Every row comes from one small tree of marks. The marks that hang from a mark follow it in brackets, in alphabetical order. Every link used is in the known rows. Which tree was each row made from?
Known rows:
M{R{C G V}}: [-20.4  -3.8   4.0 -19.2  -6.0  15.2  11.5  -9.8  39.0 -12.8  -8.0 -19.1
  -7.5   0.8  -8.3  14.6  -3.4 -14.2   3.7  19.7 -30.8  20.9  16.7]
M{R{D}}: [-13.7  10.5 -15.9  -7.6  29.3  36.8  24.9  26.4  -6.9  13.3   9.5 -25.3
 -51.8  21.0 -10.3  20.4 -10.3  -4.2 -14.9  13.8 -29.1 -12.7   6.0]
D{R}: [-29.7  26.1   1.2 -22.9   2.3  31.3  44.8   1.7 -21.1  10.4  -1.8 -36.3
 -47.0   2.0 -15.6  13.7  -6.0 -19.4  -4.3  17.8 -30.6  -2.6  29.3]
M{R{G Y}}: [-34.5  18.9 -21.2 -17.1  16.0   3.8  10.3  -0.4 -15.3 -15.6 -15.1 -11.0
 -10.5  -3.1 -17.5  20.6   6.9  -1.5 -17.2  16.6 -29.9   0.7   2.8]
C{R{D Y}}: [-38.2  20.9   9.9 -24.4  -7.6   1.0  12.1  -5.9 -25.0  -5.0  16.2 -40.7
 -39.8  12.3 -11.4  20.1 -26.8  48.0 -34.1  -9.5  11.9   1.5  -4.5]
C{R}: [-53.5  13.9  28.3 -25.7 -16.4  14.7  65.1  -1.6 -31.5   9.4  25.0 -41.4
 -47.9   1.2 -22.4  13.6   7.0  15.2  -9.7   8.9   1.0  -3.0  26.4]
G{R{C M}}: [ -4.8  11.8   3.2  -9.3 -13.8  31.3  -8.0  10.2  17.9 -43.7   9.2 -20.8
 -56.4  -3.0  -1.5  -2.3 -20.3  -9.2  16.3  11.0  11.7   6.5  25.0]
E{U{V}}: [-35.9  18.8  34.3 -35.9  13.5  27.3  84.5 -12.3 -16.2  37.6   8.1 -22.0
 -31.5 -15.1  28.0  -8.1   1.1   2.1  -2.6  21.8 -31.3 -29.6  52.4]
G{R{M V}}: [ -0.9 -17.2  -1.7  -4.0  17.1  -8.1 -10.3  -2.0  28.7 -42.1   3.7 -40.0
 -10.0   1.3   0.6 -11.1   8.1   3.4  13.6   3.0   6.7   5.8  24.9]
M{R{V Y}}: [-17.1  -0.7  -1.9 -16.0  42.1   2.9   9.9  -1.0  10.3 -11.8  -2.9 -26.7
  16.3  17.6   4.6   2.7   5.2   1.9 -19.2   7.4 -21.2  -3.8   6.3]
R{C D M V Y}: [  5.7 -11.8   1.8 -12.9  20.5 -10.3 -56.6 -16.7  48.8 -37.4  15.6 -33.4
   0.8  22.5  40.5  -4.1 -40.9  38.9 -26.2 -27.4  11.7  16.8 -17.4]
E{U}: [-34.3   9.5  31.6 -30.8   0.4  27.1  73.1   0.8 -13.3  20.4   7.4 -25.3
 -24.4 -10.2   7.5 -10.0   7.1   3.7   4.2  12.7 -13.1 -16.2  49.0]
G{R}: [-18.1  12.4  -3.9 -14.0  -1.4  29.6  30.7  14.0 -19.0 -19.0 -11.2 -29.7
 -48.8 -13.1 -21.1   6.5  -1.8  -5.0  21.3  24.1  -8.8  -4.0  42.1]
C{R{D M V Y}}: [-21.9 -12.9  14.1 -14.5  13.4 -37.1 -32.5 -22.7  25.5 -26.5  29.6 -51.7
   1.7  25.7  14.3   4.7 -15.4  58.8 -40.8 -30.7  27.9   9.5 -22.2]
D{R{M}}: [-22.3  16.7  -4.1  -8.3  11.9  16.5  16.1   0.1  -3.0  -2.1  14.2 -38.5
 -42.9   9.5  -4.7   6.9   0.8 -17.3 -13.0   1.5 -13.7  -4.2  11.3]
R{C}: [-27.7  16.7  15.3 -25.0  -8.7  45.5  42.4   3.0  -8.6  -5.0   9.9 -17.9
 -47.7   0.2   2.8   5.1 -18.4  -5.7   4.5  11.0 -12.3   2.0  28.2]
C{R{M}}: [-47.8   3.5  22.9 -15.0  -5.2   1.6  36.3  -0.9 -11.9  -6.5  39.1 -40.5
 -42.8   9.6 -10.7   7.6   8.6  18.0 -19.2  -6.1  15.4  -6.2   9.3]
M{R}: [-29.1  14.3  -1.9 -11.4  28.8  39.8  51.9  19.2 -13.7   9.7   8.3 -20.8
 -37.4  10.6 -14.7  12.3   9.6 -22.8  -4.8  22.9 -33.1 -14.9  19.2]
G{R{C M V Y}}: [  5.6  -2.3   4.6 -12.2   1.5  -2.8 -48.7 -12.8  44.9 -66.8  -0.8 -28.4
   0.5  -0.3  16.4 -11.3 -25.6  15.4   5.1  -5.8  20.7  20.3   9.3]
M{R{C D Y}}: [ -6.0  26.9 -10.5 -17.1  14.2  38.4 -14.6  14.1   8.6 -11.7   3.7 -13.6
 -42.6  20.1   3.0  19.5 -43.6   7.0 -24.4   6.3 -15.9  -0.1  -9.0]
U{E V}: [-59.2  38.4  30.9 -34.1  15.6  29.0  79.1 -21.8 -24.4  17.4  -0.4 -11.2
 -57.8  -7.9  43.5  18.2   8.4  -4.7 -22.9  26.9 -36.2 -12.8  22.0]
M{R{D G V Y}}: [-12.3  -7.5 -24.7 -13.4  24.2 -18.6 -30.6 -10.8  27.0 -17.1 -17.6 -27.3
  11.0  11.3  -0.8  21.4 -10.8  25.3 -24.9   2.3 -24.3  13.8 -14.2]
G{R{C}}: [-11.8  21.0   6.9 -17.8 -25.2  48.0  19.8  11.0  -2.7 -30.2  -6.0 -19.9
 -60.3 -14.7 -18.3   6.4 -23.8  -9.2  24.3  25.0  -3.3   8.2  42.2]

Which tree is each row?
[-17.4  17.0   3.6 -17.7  12.5  15.4 -11.8  -6.2   8.2 -38.3  17.3 -15.6
 -20.1   8.3  24.6  -3.6 -23.3  12.2 -19.5 -13.2  12.7   5.9  -0.3]
R{C M Y}
[ -6.7   9.6  11.3 -19.0   5.0  -4.0 -36.7 -24.9  41.4 -33.8   6.4 -35.0
   2.5  13.4  20.7  -5.0 -27.6   1.7 -20.0 -10.6   2.6  19.5  -2.6]
D{R{C M V Y}}
[-44.6  14.8  -3.6 -27.6 -27.7 -18.2  -3.1 -18.0 -21.5 -15.2   0.7 -36.5
 -30.4  -2.5 -18.8  29.4 -17.4  53.7 -32.1  -6.7   7.5  12.9 -10.6]
C{R{D G Y}}
[ -3.4  -0.9  13.8 -19.3 -17.6  26.9   4.8  -3.1  29.1 -34.5 -11.2 -30.8
 -27.1  -9.3  -3.7  -3.3 -17.4  -1.5  27.2  21.6  -3.5  19.3  40.7]
G{R{C V}}
[ 10.8  -4.7   3.9 -16.1 -14.7  23.1 -21.5   0.5  38.6 -31.6  -8.5 -36.2
 -40.1   1.8   0.0   6.5 -40.8  15.8  16.1   8.7  -2.3  23.0  26.7]
G{R{C D V}}
[-22.6  -4.2   5.5 -30.6 -13.1 -11.0 -13.7 -33.1  27.0 -36.4 -15.4 -21.4
  13.4  -8.7  13.3   6.8 -16.4  23.6  -4.5  -4.4  -9.2  29.5   9.1]
R{C G V Y}
[-15.6 -11.3   0.0 -19.9  -2.2 -25.7 -42.2 -33.6  46.4 -52.4  -1.9 -22.1
  20.8  -1.2  25.3  -2.2 -11.8  25.3 -13.0 -17.4   5.5  31.5  -5.2]
R{C G M V Y}
[ -6.7  -0.6  -5.6 -17.5  10.2  -3.5  -9.1 -11.3   9.5 -43.2 -20.9 -37.8
   7.3  -4.6  -3.1  -6.3  -5.1  17.4   7.7   6.3   1.3   9.6  26.8]
G{R{V Y}}
[-51.3   8.4   3.3 -21.1 -16.1 -31.7  -2.9 -22.7 -12.1 -32.4  15.7 -29.2
 -13.2  -3.1  -9.6  14.4   5.5  37.6 -30.3 -14.0  18.6  12.0 -12.1]
C{R{G M Y}}
[-11.5  -0.6 -11.7 -11.4 -14.5   3.3 -26.9  -4.3  26.6 -25.4   9.6 -19.4
 -45.6   2.3  12.5  16.9 -29.9  21.2 -10.3  -9.5  -1.1  19.6  -7.7]
R{C D G M}
[-25.7 -12.0  11.0 -28.5 -19.7   3.5  13.8 -24.4  30.0 -20.5 -11.0 -26.4
  -9.1  -9.0   5.7   9.5  -7.6   7.8  10.5   5.1 -19.6  28.4  22.9]
R{C G V}
[-38.4  -7.5   4.2 -29.5 -17.6 -39.5 -17.4 -33.0  12.8 -19.0  -1.9 -47.9
   3.0   3.4  -8.2  22.9 -16.2  63.3 -31.1 -12.9   9.0  25.6  -8.9]
C{R{D G V Y}}
[-13.4  23.3 -21.6 -17.8  -4.2  20.2 -26.3   2.3  13.9 -22.1 -12.1  -6.3
 -31.1   5.0  -6.9  28.5 -39.3  13.3 -20.7   9.9 -21.1  16.1 -13.7]
M{R{C D G Y}}
[  7.7  -3.5 -15.7 -16.5  14.8  -6.9 -39.8  -6.9  18.1 -40.7 -18.4 -43.0
  -6.6   3.4   2.4   3.1 -27.3  38.0  -1.8  -3.8   1.6  10.9  10.6]
G{R{D V Y}}
[-42.2  -5.1  -0.3 -13.7 -22.6 -21.5  -4.0 -11.8  -2.0 -13.1  23.7 -39.4
 -45.2   5.8 -13.7  25.9  -6.6  39.8 -26.5 -12.0  13.2  12.2  -9.9]
C{R{D G M}}
[-11.7  16.8   9.8 -28.6  -6.3  14.0  -8.4 -25.3  25.7 -19.5  -7.7 -38.5
  -3.4   5.2   8.2   2.8 -32.0   0.7 -11.3   3.8 -11.3  22.2  12.0]
D{R{C V Y}}
[ -7.8 -22.6 -24.4 -10.6  22.4 -48.3 -56.7 -26.4  37.7 -39.0  -1.4 -35.0
  19.0  11.1  24.4   6.7 -11.4  47.9 -28.1 -28.2   2.9  18.5 -21.5]
R{D G M V Y}
[-16.5 -13.7 -18.2 -22.0  11.3 -30.1 -30.3 -26.0  17.5 -25.8 -17.2 -35.6
  11.9   4.4  11.5  14.6 -14.9  46.0 -17.6 -14.1 -11.5  20.6  -5.5]
R{D G V Y}
[ -2.9 -26.0  -3.9  -6.3  37.7 -12.9 -17.0  -4.2  34.7 -13.2  21.1 -45.3
  -9.9  25.4  24.7  -0.4  -8.4  25.8 -17.6 -21.9   0.1   3.4   0.2]
R{D M V}
[-18.2  -9.4 -25.6  -6.3   9.4 -10.9 -15.8  -3.1   7.5 -18.3   7.9 -27.5
 -35.7   5.0   5.5  19.5  -6.9  23.1 -14.9 -12.0  -6.8   7.1  -3.7]
R{D G M}
[-14.6  15.1 -14.7 -13.6 -11.9  36.4   2.0   9.3  15.9  -6.1  -2.5 -10.9
 -53.0   5.0 -14.9  33.0 -26.7  -3.7  -7.2  18.4 -30.1  12.4   1.9]
M{R{C D G}}
[-13.0  20.4 -22.2 -11.9  37.0  21.7  -3.7  16.6  -9.1  -3.4   2.0 -20.6
 -32.2  20.8  -2.2  17.8 -20.3  11.0 -29.3   4.8 -20.7 -11.8  -9.5]
M{R{D Y}}
[ -6.6  -7.4  -7.6 -15.0  -4.6  12.5 -15.2  -3.5  45.6  -8.1  -6.2 -23.9
 -19.8   9.7  -5.4  24.7 -24.7   4.4  -6.0  12.0 -29.4  25.4   2.8]
M{R{C D G V}}
[-23.6  10.3  -6.2 -19.7 -10.7  -5.4 -24.1 -19.3  12.4 -44.2   2.6 -10.7
 -13.5  -6.8  12.4   7.4 -19.2  15.9 -15.3 -10.9   6.0  16.8  -4.6]
R{C G M Y}
[-32.0  30.0   1.0 -27.2 -42.3  28.4  18.4 -14.9  -0.4  -7.1 -14.7 -22.2
 -47.9 -12.7 -21.2  24.3 -20.4 -18.7   2.9  23.2 -28.3  22.5  21.0]
D{R{C G}}
[ 11.6   2.8  -4.8 -19.7  -6.0  11.1 -49.1  -7.6  37.2 -50.6 -15.0 -34.6
 -17.2  -0.1   8.3   4.6 -50.3  31.5   1.5  -1.6   8.8  23.2  10.8]
G{R{C D V Y}}
[ 11.6 -11.1 -18.9  -3.4  26.1 -21.9 -67.6  -5.2  37.7 -54.2  -1.4 -41.5
   0.7  11.6  13.4  -3.1 -23.1  37.6 -10.5 -16.8  18.0  10.0  -4.6]
G{R{D M V Y}}
[ -3.8  12.9  -5.6 -11.8  10.5  10.7 -38.5  -1.9  16.4 -34.3  18.4 -19.0
 -33.7  17.6  28.7   4.4 -45.5  30.9 -27.8 -19.9  12.0   7.4 -14.8]
R{C D M Y}
[-27.5  21.4 -22.2 -15.5  -1.3 -18.4 -24.9 -22.2  -3.8 -29.2  -8.8 -26.0
 -11.5  -4.0  -4.8  14.3  -2.6   2.6 -23.3  -3.6  -9.6   9.7  -7.0]
D{R{G M Y}}
[-13.4  33.2   1.3 -17.7  -4.2  17.7 -22.5 -10.9   9.3 -30.7   9.6 -24.4
 -31.4   8.9   9.4   3.9 -32.5  -4.7 -22.8  -3.8   1.6   9.0  -3.4]
D{R{C M Y}}
[-29.0  10.5 -15.6 -12.4  -8.0  -4.0   2.4 -11.6  -0.2 -13.5  -2.1 -32.2
 -33.2  -4.5 -14.2  17.7   5.8 -13.6  -9.5   6.1 -17.9  11.4   6.2]
D{R{G M}}
[-36.9   5.0  -8.1 -16.7 -14.8 -35.1 -30.8 -18.4  -4.3 -30.2  17.7 -34.6
 -24.4   7.6  -4.9  23.9 -16.9  54.3 -39.7 -22.0  19.8  13.3 -26.7]
C{R{D G M Y}}
[-29.6  16.9  -4.8 -18.5 -15.4  35.8  28.0   4.3   6.5  -5.9  -5.6  -5.3
 -40.4  -4.6 -18.7  23.5  -7.5 -21.6   3.1  26.7 -32.4  10.2  18.7]
M{R{C G}}
[-44.5  -0.5  28.0 -29.7  -1.8 -17.8  24.1 -24.9  -2.0 -14.5  13.2 -47.1
   8.1   7.5  -3.5   1.9   1.7  38.2 -23.1  -7.8  10.8   6.0  10.1]
C{R{V Y}}
